What can hang from each mark:
j_471: j_420 j_583
j_84: j_979
j_175: j_354 j_420 j_726 j_784
j_430: j_420 j_552 j_583
j_784: j_430
j_280: j_175 j_731
j_420: j_471
j_731: j_420 j_726
j_354: j_84 j_430 j_731
j_726: j_175

In the rows, zero is written as 128.
Known rows, with every way that one mark hangs from another:
j_354(j_731(j_726)): [137  78 101 164  94 117 182 137 104 113 123 110 129 153 127 128 157 121
 125  94 123 102 127 147 150 135 191 157 141 123 102 139 135 102 119 103
 142 147 144 126 160 146 116 130 148 155]
j_726(j_175(j_354(j_430) j_420 j_784)): [208 119 105 195 126 141 108 144 161 115  38 167 140 156 119 167 101 120
 143 123 130  89 149 182 121 155  58 180  96 130  46 142 128 131 127 106
 108 179 138 140 128 111 127 113 114 133]
j_731(j_420(j_471(j_583)) j_726): [159  64 104 122  84 111 169 150 126 130 126 138 120 147 150 169 154 143
 156  55 123 128 131 164 163 107 190 163 127 116  73  81 152 102 133 123
 144 167 135 112 167 106 132 123 136 127]
j_175(j_354(j_731) j_420(j_471) j_726): [181  87  94 196  66 130 156 151 141 105  56 121 129 156 144 174 145 153
 129 129 107  92 132 190 164  94  95 131  81  95  74 127 162 115 116 110
 151 189 166 125 225  90 122 126 110 127]
j_430(j_583): [117 135 105 146 131 129 148 132 148 114 145 123 114 154 139 140 133 149
 151 124 141 131 139 136 145 137 128 142 111 127  88 101 165 118 119 124
 138 128 135 110 137 125  95 110 130 160]
j_784(j_430(j_420(j_471) j_583)): [122 130 109 141 132 117 109 138 204 123 125 123 141 137 178 176 145 175
 163 131 141 153 138 176 176 104 122 142 106 113  76  85 150 174 132 111
 109 148 172 106 113 103 102 107 101 152]
j_280(j_175(j_726) j_731(j_420(j_471(j_583)))): [169 175 113  69  80 110 163 150 163 124  43 140 116 148 147 158 156 144
 148  86 113 121 130 170 149  94  71 176 119 121  71  85 166 139 134 135
 131 169 163 129 182  74 122 127 124 152]
j_726(j_175(j_354(j_84(j_979)) j_420)): [206 117 114 187 123 137 121 128 168 112  71 129 132 156 104 165 110 136
 218 119 174 110 139 155 104 110  91 163 108 120  48 135 188 141 151 103
 123 188 148 154 178  73  99 109 119 151]
j_784(j_430(j_420(j_471(j_583)) j_552)): [165 109 107 143 108 121 119 141 224 123 122 121 168 141 180 164 172 171
 166 134 143 143 153 159 179  85 120 159 109  96  93  94 157 146 133 112
 130 130 196 102 113 105 139 112 155 141]
j_84(j_979): [129 132 114 146 114 139 112 133 164 106 133 135 126 162 140 168 122 127
 179 124 160 108 129 120 120 145 144 135 137 115  98 136 156 105 126 130
 121 121 143 132 134  87 113 122 146 144]
j_726(j_175(j_420)): [149 135 109 141 150 141 144 120 163 119  77 138 130 145 139 135 113 136
 144 137 136 127 151 166 132 133  85 183 102 139  95 131 173 133 159  91
 128 147 137 134 136 114 121 117 126 128]
j_731(j_726(j_175(j_420))): [148 114 107 157 127 141 170 134 139 121  68 139 123 150 139 144 117 126
 142 104 133 120 145 170 141 131 140 184 111 137  89 131 179 135 156  86
 127 168 129 143 147 138 122 119 126 125]
j_731(j_420(j_471) j_726(j_175)): [132  96 122 126 129 121 170 139 124 134  84 129 110 129 154 175 145 134
 149  60 115 146 140 176 165 107 140 194 134 122  90 109 160 130 112  83
 121 173 135 147 159  98 109 115 116 120]
j_430(j_420): [132 128 108 137 132 128 148 137 158 109 139 131 148 151 153 134 136 146
 143 110 134 128 146 177 145 134 130 149 151 128 108 114 139 121 137  98
 136 138 135 115 124 118 130 116 134 128]
j_784(j_430(j_420(j_471) j_552 j_583)): [115 138 110 135 138 117 118 142 209 129 117 108 147 139 183 174 163 186
 161 140 139 157 150 173 191  93 115 153  93  92  91  86 169 164 115 104
 117 138 187 111 109  94 103 103 132 155]
j_175(j_354 j_420(j_471) j_726 j_784): [171 121  97 202  72 144 109 164 174 103  31 149 127 165 164 191 120 155
 147 143 140  96 134 181 142 125  74 122  77 101  37 120 176 111  79 114
 147 185 141 119 214  86 120 122 105  94]
j_726(j_175(j_354(j_731) j_784)): [185 104 114 203 119 150 118 144 136 107  67 110 135 150 116 158 146 130
 148 125 135 102 146 147 116 163  86 177 125 131  60 137 126 139  79 106
 136 167 152 129 164 110 108 112 121 158]
j_726(j_175(j_420 j_784)): [152 136 108 146 144 152 105 133 173 116  47 140 131 150 139 148 109 137
 147 146 148 118 150 161 116 161  64 182  99 135  61 134 166 134 130  93
 138 151 132 130 128 118 124 121 119 132]
j_731(j_420(j_471) j_726(j_175(j_354(j_84)))): [192  86 124 179 118  97 182 146 120 128  90 125 114 132 120 171 149 135
 188  51 143 147 131 186 147  86 130 187 129 114  52 108 171 136 104  67
 123 218 133 147 199  96  90 101 115 121]
j_726(j_175(j_354 j_784)): [174 133 119 203 125 149 113 152 162 112  74 136 134 149 135 168 125 127
 161 123 162 115 148 142 108 162  76 165 124 136  58 128 153 133  74 103
 130 164 137 119 148 110 112 108 124 128]
j_731(j_420 j_726): [126  87 110 113 115 119 178 147 112 122 135 129 118 155 147 140 134 124
 145  48 146 126 131 174 146 130 187 157 164 122  96 121 155  97 130  95
 132 156 126 123 142 123 120 113 143 127]
j_471(j_420 j_583): [184 103  93 144  67 116 150 127 173 110 147 152 134 180 125 123 115 141
 140 132 121 112 151 156 131 117 146 154 130 122  93 108 147 103 159 136
 161 146 142  96 143 129 143 121 151 140]
j_354(j_84 j_430(j_583) j_731): [180  84  97 156 111 101 159 105 114 112 128 116 116 137  72 109 152 131
 150 121  97 106 123 149 155 129 116 168 101 119  57 115 117 117 126 122
 113 142 150 135 129 135  78 123 129 186]
j_430(j_420 j_552): [119 137 107 129 141 136 153 137 165 117 124 111 157 148 158 136 150 163
 148 122 135 133 154 173 155 115 122 154 142 103 124 115 154 111 132  87
 144 134 153 107 121 115 128 104 164 139]
j_731(j_726(j_175(j_420(j_471) j_784(j_430)))): [148 115 111 170 120 139 103 145 196 126  24 140 139 142 173 187 124 135
 156 136 160 139 140 167 153 140 122 190  73 126  35 138 175 167 117  89
 101 174 163 134 126 121 122 114 105 114]
j_726(j_175(j_354)): [172 141 119 203 137 137 152 147 158 114 105 133 135 148 141 160 131 125
 159 107 142 127 150 143 121 126  95 170 126 136  95 135 164 132 101  98
 127 161 142 124 160 107 110 100 127 133]
j_430(j_552 j_583): [106 144 107 134 139 129 152 133 160 119 135 110 122 148 149 139 150 168
 152 142 137 126 151 132 158 119 117 145 100 111 104 106 176 106 118 116
 145 115 151 108 128 121  93 112 159 162]
j_354(j_731): [141  98 106 144 123 127 152 127 124 106 131 110 127 145 124 131 153 128
 131 129 116 106 135 144 145 142 137 151 129 123 106 137 133 104 130 109
 138 126 152 122 153 126 118 125 142 160]
j_726(j_175): [144 138 121 154 150 139 144 123 163 117 105 134 129 134 135 143 127 122
 140 129 141 133 146 137 124 138  87 183 127 139 106 133 165 129 102  91
 116 131 136 131 130 114 113 116 134 139]
j_280(j_175(j_354(j_84 j_430))): [222 131 113 183 122  86 164 128 147 127  93 147 132 143  87 140 122 109
 162 105 131 105 124 155 120 126  75 172 128 124  71 143 129 124 135 101
  92 178 136 141 149 116 101  99 133 138]

Rows:
[154 132 112 148 145 152  82 137 206 112  45 139 143 150 149 146 107 130
 156 154 177 130 148 162 121 158  71 185 103 138  52 145 174 165 125  93
 107 144 161 129  95 113 125 120 116 137] -> j_726(j_175(j_420 j_784(j_430)))
[194 127 113 209 129 121 152 138 145 118 101 155 137 142 118 159 119 104
 142  99 118 101 150 150 129 133  76 180 120 139  96 141 117 127 103 103
  90 159 139 133 132 110 115 102 132 138] -> j_726(j_175(j_354(j_430)))
[140 131  96 150  87 147 105 148 174 107  32 147 129 148 166 170 118 154
 131 154 136 110 132 175 146 134  76 139  74 103  45 125 175 107  87 110
 145 160 131 124 182  97 123 126 113  93] -> j_175(j_420(j_471) j_726 j_784)
[124 156 119  79 132 119 144 145 148 109 107 136 116 140 159 162 159 151
 142  94 112 139 139 175 164 118 109 159 126 105 100 116 154 102 157 108
 128 151 160 121 164  86 125 130 120 149] -> j_280(j_731(j_420(j_471)))
[194  76  94 148 113  99 155 110 123 110 118 120 147 147  82 104 154 126
 146 107 100 112 127 191 142 128 117 174 144 113  75 134  90 110 141  96
 112 157 148 141 123 133 113 117 132 161] -> j_354(j_84 j_430(j_420) j_731)
[115 135 103 123 142 127 132 142 201 128 133 106 151 155 169 137 152 174
 162 128 160 144 155 171 164 103 121 156 119 111  97  98 161 159 124 102
 120 124 184 100  84 116 102 103 150 166] -> j_784(j_430(j_420 j_552 j_583))
[165 105 105 148  97 117 134 137 174 116 131 136 145 147 163 164 153 163
 153 114 114 131 141 165 162 105 128 150 119 113  88  72 138 127 131 126
 147 148 150 113 155 110 136 122 123 134] -> j_430(j_420(j_471(j_583)))
[155 109 104 132 103 126 137 137 181 124 123 120 155 138 167 164 167 177
 164 130 111 135 157 165 174  89 120 156 108 100 102  75 156 118 129 111
 157 140 161 115 152 104 137 115 151 139] -> j_430(j_420(j_471(j_583)) j_552)
[148 155 100 121 105 141 120 147 175 122   4 140 130 157 143 145 103 136
 133 151 151 104 131 173 114 152  53 160 106 125  53 130 172 135 113 109
 135 160 125 131 150 100 118 123 125 115] -> j_280(j_175(j_420 j_726 j_784))
[196 113  88 211  68 137 107 159 164 106  27 170 134 157 145 194 114 135
 132 137 118  84 133 189 143 129  62 131  72  99  37 134 141 105  92 120
 118 186 138 131 185  87 124 116 107  92] -> j_175(j_354(j_430) j_420(j_471) j_726 j_784)
[234  47  85 201  73  98 189 129 102 108  90 135 138 163  82 126 136 118
 147  91 112  80 115 190 145 119 159 159 109 110  47 147 122 101 173  92
 113 203 150 146 180 146 117 116 133 153] -> j_175(j_354(j_84 j_430 j_731(j_726)) j_420)
[169  90 114 168 118 132 143 165 122 126  76 133 124 166 139 166 130 125
 161  45 164 116 143 179 121 147 135 181 155 132  47 119 147 131  73  89
 128 194 127 126 159 106 110 105 125 128] -> j_731(j_420 j_726(j_175(j_354 j_784)))
[128 136 100 143 133 125 155 131 152 123 131 136 127 141 131 138 142 144
 134 136 109 109 152 140 168 120 111 155  93 112 104 117 143 102 119 122
 115 121 154 119  97 127 101 109 159 165] -> j_354(j_430(j_552 j_583))
[199  70 113 181  86 111 175 156 130 138  96 142 119 149 146 192 147 138
 171  40 125 125 144 171 150  94 153 179 128 130  63  72 153 143 113 111
 140 198 146 128 189  97 124 109 121 133] -> j_731(j_420(j_471(j_583)) j_726(j_175(j_354)))
[141 145 118 151 157 150  97 138 212 117  68 117 152 139 154 148 139 129
 159 154 188 137 155 130 131 154  69 189 110 116  72 151 169 151  70  86
 111 117 170 121  84 116 113 105 163 143] -> j_726(j_175(j_784(j_430(j_552))))
[140 113 114 167 125 127 160 135 149 126  55 141 121 132 159 175 125 143
 148 120 117 133 145 172 165 111 128 186  77 126  87 116 180 134 149  85
 124 178 135 150 170 123 117 119 111 115] -> j_731(j_726(j_175(j_420(j_471))))
[201 125 109 197 128 136 107 146 155 116  72 153 156 152 127 165 121 119
 150 102 127 104 151 183 112 154  67 188 139 129  56 126  94 145  86  98
  98 179 140 129 117 110 121  99 110 135] -> j_726(j_175(j_354(j_430(j_420)) j_784))
[177 115 112 210 111 137 121 165 177 120  72 133 165 159 160 167 134 126
 172  82 197 130 140 183 117 147 134 181 151 134  46 126 144 184  76  83
  99 183 163 122 120 128 115  92 121 127] -> j_731(j_726(j_175(j_354 j_784(j_430(j_420)))))
[191  90 112 175 114 125 153 150 116 124  77 124 122 152 108 140 133 124
 188  47 177 128 126 177 108 138 131 185 156 127  19 124 160 137  77  77
 130 211 121 133 171 109  95 103 124 128] -> j_731(j_420 j_726(j_175(j_354(j_84) j_784)))
[174 111  90 154  57 145 105 146 182 103  39 156 129 163 152 164 129 154
 152 149 136 105 134 158 138 126  84 139  70 108  33  92 176 112  94 138
 157 157 136 121 187  98 129 127 122 103] -> j_175(j_420(j_471(j_583)) j_726 j_784)
[178 205 103 149  83 125 172 158 170 112  26 143 136 170 143 146 126 136
 140 124 138  96 133 187 124 103  55 151 113 120  85 131 186 137 169 110
 126 192 166 129 196  95 125 114 125 149] -> j_280(j_175(j_354 j_420 j_726) j_731)
[138 100 120 128 130 127 178 137 118 132 102 128 119 143 136 142 132 120
 149  47 145 129 138 174 135 129 149 198 159 141  93 122 158 128 111  85
 119 157 126 140 138 117 112 111 137 133] -> j_731(j_420 j_726(j_175))
[179  90 100 146 110 119 133 106 137 103 112 111 138 143  81 139 156 122
 179 138 122  88 129 129 142 122 118 166 118  90  80 156 124  88 122 114
 109 136 171 153 130  95  96 122 172 183] -> j_354(j_84(j_979) j_430(j_552) j_731)
[144 124 103 143 131 108 132 128 154 126 119 148 131 137 150 172 143 163
 143 120  77 126 141 188 176 115 109 155  95 111  90  81 110 138 132 122
 103 151 143 123 123 106 101 114  99 146] -> j_354(j_430(j_420(j_471) j_583))
[164  60 106 118 129 118 189 129  89 133  85 114 127 134 101 139 159 108
 125  68  93 101 157 178 164 115 134 224 139 117 105 135 114 122 117  85
 102 153 158 148 115 124 114 115 166 169] -> j_354(j_430(j_552) j_731(j_420 j_726(j_175)))
[119 134 110 136 137 124 141 137 173 123 112 113 148 140 174 170 164 174
 148 135 117 139 152 180 177  98 106 146 113  91 122 110 158 111 125  88
 141 144 159 119 141  96 128 117 145 122] -> j_430(j_420(j_471) j_552)
[191  96  90 202  69 120 177 147 118 109  87 120 145 158 110 145 160 124
 117 110 103  79 146 161 152 106  92 150 118  97  97 150 124  95  71 112
 123 147 169 125 168 108 119 110 169 148] -> j_175(j_354(j_430(j_552) j_731) j_726)
[148 135 121 155 148 139  77 140 218 122  58 130 157 132 174 183 139 151
 167 136 159 150 144 175 140 136  70 187 116 123  56 117 139 184  83  86
 101 152 166 130 101  96 118 110 100 125] -> j_726(j_175(j_784(j_430(j_420(j_471)))))
[161 157 120 111 107 119 162 175 124 127  52 136 122 168 143 162 144 125
 151  54 150 106 125 181 122 148 130 172 162 133  53 125 139 134 136 105
 127 199 150 120 163 106 118 108 131 160] -> j_280(j_175(j_354 j_784) j_731(j_420 j_726))
[124  90 117 119 113 114 172 147 112 128 118 133 116 142 162 171 144 141
 139  63 124 134 127 178 170 113 174 153 133 112  92 111 155 102 120  96
 130 168 131 123 169 104 120 118 123 116] -> j_731(j_420(j_471) j_726)
[175  97  96 142  97 140  94 140 181 110  74 150 131 153 158 168 127 164
 157 156 128 113 139 156 148 137 107 145  67 112  42  91 160 112 144 132
 158 154 143 115 160 109 141 132 120 117] -> j_175(j_420(j_471(j_583)) j_784)
[153 118 105 155 124 154 132 140 149 118  45 142 132 150 143 146 112 126
 149 122 150 114 141 163 128 159 120 187  99 138  51 133 174 133 127  90
 129 168 126 136 138 131 119 119 123 123] -> j_731(j_726(j_175(j_420 j_784)))
[154  84 110 165 110 123 161 126 126 124  48 115 121 127 136 166 148 144
 132 128  92 122 140 179 171 111 136 190  75 122  85 123 155 135 160  89
 129 183 153 151 179 124 120 128 109 144] -> j_354(j_731(j_726(j_175(j_420(j_471)))))
[167 146 121 151 111 115 179 163 125 122  75 132 117 143 158 186 164 132
 156  51 121 135 142 187 161 100 127 183 129 116  78 113 161 138 130  90
 115 204 163 139 196  94 114 109 111 155] -> j_280(j_731(j_420(j_471) j_726(j_175(j_354))))
[167 125 103 154 113 113 118 109 151 110 131 143 115 153  90 146 121 126
 198 117 146 106 119 127 126 133 125 148 106 114  49 113 135 117 119 144
  98 136 140 142 123 105  71 116 125 171] -> j_354(j_84(j_979) j_430(j_583))
[136  67 111  99 125 120 146 134 118 116 117 106 113 135 140 163 162 155
 130  98  90 128 136 177 174 117 128 154 123 102  98 115 122 109 129 105
 135 153 154 127 166  89 119 126 118 149] -> j_354(j_731(j_420(j_471)))
[174 127 118 193 131 132 140 139 174 117  59 142 123 137 155 195 123 154
 153 129 112 123 152 176 155 102  67 158  76 117  86 121 177 142 147  92
 127 192 154 136 189  85 120 113 104 123] -> j_726(j_175(j_354 j_420(j_471)))
[145  65 115 130 114 131 137 139 104 128  50 111 110 131 134 178 156 135
 136  81 114 122 138 181 157 144 138 199 125 122  52 113 128 140  82  89
 130 175 144 143 167 106 108 123 112 148] -> j_354(j_731(j_420(j_471) j_726(j_175(j_784))))
[149 128 101 136 135 119 149 132 157 117 121 138 159 143 142 137 148 141
 134 118 105 112 155 180 161 119 109 162 139 105 122 128 114 101 132  96
 115 133 151 121  96 119 132 108 162 136] -> j_354(j_430(j_420 j_552))
[180  86  95 137 110 118 133 110 135 109 106 102 156 145  89 137 159 137
 185 120 125  90 137 164 145 112 126 171 136  88  80 142 110 109 137 106
 108 145 175 154 121  95 102 119 161 188] -> j_354(j_84(j_979) j_430(j_420 j_552) j_731)
